Known rows, with every way that one mark hangs from another:
virorul[dimig[bevase fupe pife[tiden]] letaz]: -6  -15  2  -1  -42  24  -24  -9  0  -84  16  2  -43  -10  14  19
tiden[letaz pife]: 16  -9  -3  -25  -82  26  11  11  62  33  48  10  45  -25  33  -6
virorul[dimig[bevase fupe pife] letaz]: -6  -21  16  5  -33  31  -19  -8  9  -86  13  3  -33  -9  12  17
pife[dimig[fupe] tiden[letaz[virorul]]]: -3  21  -36  -16  -81  4  -26  2  25  65  40  32  26  3  38  8
nubul[pife]: 4  -6  44  1  -49  23  4  4  12  39  50  11  49  -25  37  18
pife[dimig[fupe] tiden[letaz]]: 25  20  -31  -16  -77  9  -22  -2  24  20  34  26  28  1  39  4
pife[tiden[letaz[virorul[dimig[bevase fupe]]]]]: -11  12  -16  -17  -72  14  -19  9  16  40  27  23  -17  -5  19  10
letaz[virorul[dimig[fupe]]]: -51  8  9  4  -51  22  -11  10  11  57  31  36  28  4  41  7
dimig[bevase]: 1  10  19  1  -44  27  -3  6  8  18  30  21  8  -25  8  6
letaz[virorul[dimig[bevase fupe pife]]]: -47  -10  17  8  -35  27  -26  9  9  24  7  21  -30  -3  12  19
letaz[virorul]: -40  13  13  0  -57  19  0  11  8  91  49  34  46  -19  34  6
tiden[pife]: -14  -5  7  -10  -66  26  9  8  41  37  46  16  49  -23  38  -3
pife[dimig[bevase fupe] tiden[letaz[virorul]]]: 2  21  -38  -16  -72  4  -35  3  25  50  27  29  -10  -1  13  14
tiden[letaz[virorul] pife]: -15  -6  -10  -25  -88  20  7  15  62  85  52  18  43  -23  31  -1
virorul[dimig[pife[tiden]] letaz]: -9  -15  7  -6  -49  28  2  -7  -1  -54  40  2  2  -21  41  16
nedof[pife[dimig[bevase fupe] tiden[letaz[virorul]]]]: 1  10  -40  -11  -44  6  -18  7  45  52  31  30  22  -3  18  9

Rows:
-22  -10  -13  -21  -74  23  -11  14  63  41  25  16  -3  -4  17  4 -> tiden[letaz[virorul[dimig[bevase fupe]]] pife]
21  -8  5  -15  -68  22  -7  5  16  13  33  5  -1  -28  28  10 -> dimig[pife[tiden[letaz]]]
-12  -22  18  4  -40  31  -12  -8  9  -70  24  7  4  -7  37  12 -> virorul[dimig[fupe pife] letaz]
-12  -11  7  -9  -54  27  -20  11  33  23  12  17  -27  -9  10  15 -> tiden[letaz[virorul[dimig[bevase fupe pife]]]]
-9  -2  -32  -20  -76  13  -23  10  71  54  29  22  9  -3  11  7 -> tiden[letaz[virorul] pife[dimig[bevase fupe]]]
-48  8  9  5  -44  22  -19  11  9  42  19  32  -5  1  19  11 -> letaz[virorul[dimig[bevase fupe]]]
1  -14  24  9  -38  26  -32  3  10  -19  0  11  -36  -14  -2  13 -> dimig[bevase fupe pife]
-17  -11  8  -10  -61  26  -15  11  32  35  23  19  1  -6  30  11 -> tiden[letaz[virorul[dimig[fupe pife]]]]
12  3  -8  -13  -66  4  -31  1  24  53  35  14  -3  -6  16  30 -> nubul[pife[dimig[bevase fupe] tiden[letaz[virorul]]]]
21  10  -34  -12  -50  9  -8  2  45  26  37  27  55  -2  45  0 -> nedof[pife[dimig[fupe] tiden[letaz]]]
4  -12  3  -10  -59  25  -18  3  14  -22  12  9  -18  -2  36  10 -> virorul[dimig[fupe pife[tiden[letaz]]]]
-3  -16  6  -5  -42  28  -6  -7  -2  -71  27  -2  -33  -24  16  20 -> virorul[dimig[bevase pife[tiden]] letaz]
-13  13  -13  -22  -77  17  1  11  16  63  47  24  20  -14  41  7 -> pife[tiden[letaz[virorul[dimig]]]]
24  9  -35  -11  -41  10  -15  3  44  11  27  25  24  -6  21  5 -> nedof[pife[dimig[bevase fupe] tiden[letaz]]]
-45  -4  7  -1  -44  24  -14  10  -1  37  21  17  -33  -17  16  22 -> letaz[virorul[dimig[bevase pife[tiden]]]]
17  -4  -24  -21  -79  18  -10  5  71  19  35  17  43  -2  36  -3 -> tiden[letaz pife[dimig[fupe]]]
31  18  -32  -15  -69  9  -29  -1  24  5  23  22  -8  -2  13  10 -> pife[dimig[bevase fupe] tiden[letaz]]
4  -6  12  -2  -47  22  -17  3  -3  -2  18  6  -37  -30  2  18 -> dimig[bevase pife[tiden]]
-10  -2  -15  -5  -57  18  -20  2  49  7  22  20  16  -1  17  4 -> tiden[pife[dimig[bevase fupe]]]
-3  23  -21  -2  -64  9  -24  -5  4  24  33  31  31  4  43  6 -> pife[dimig[fupe] tiden]
9  -13  1  -9  -50  27  -26  3  17  -39  0  5  -53  -5  10  15 -> virorul[dimig[bevase fupe pife[tiden[letaz]]]]
26  -10  0  -10  -62  17  -36  3  16  -19  4  4  -51  -16  -3  14 -> dimig[bevase fupe pife[tiden[letaz]]]
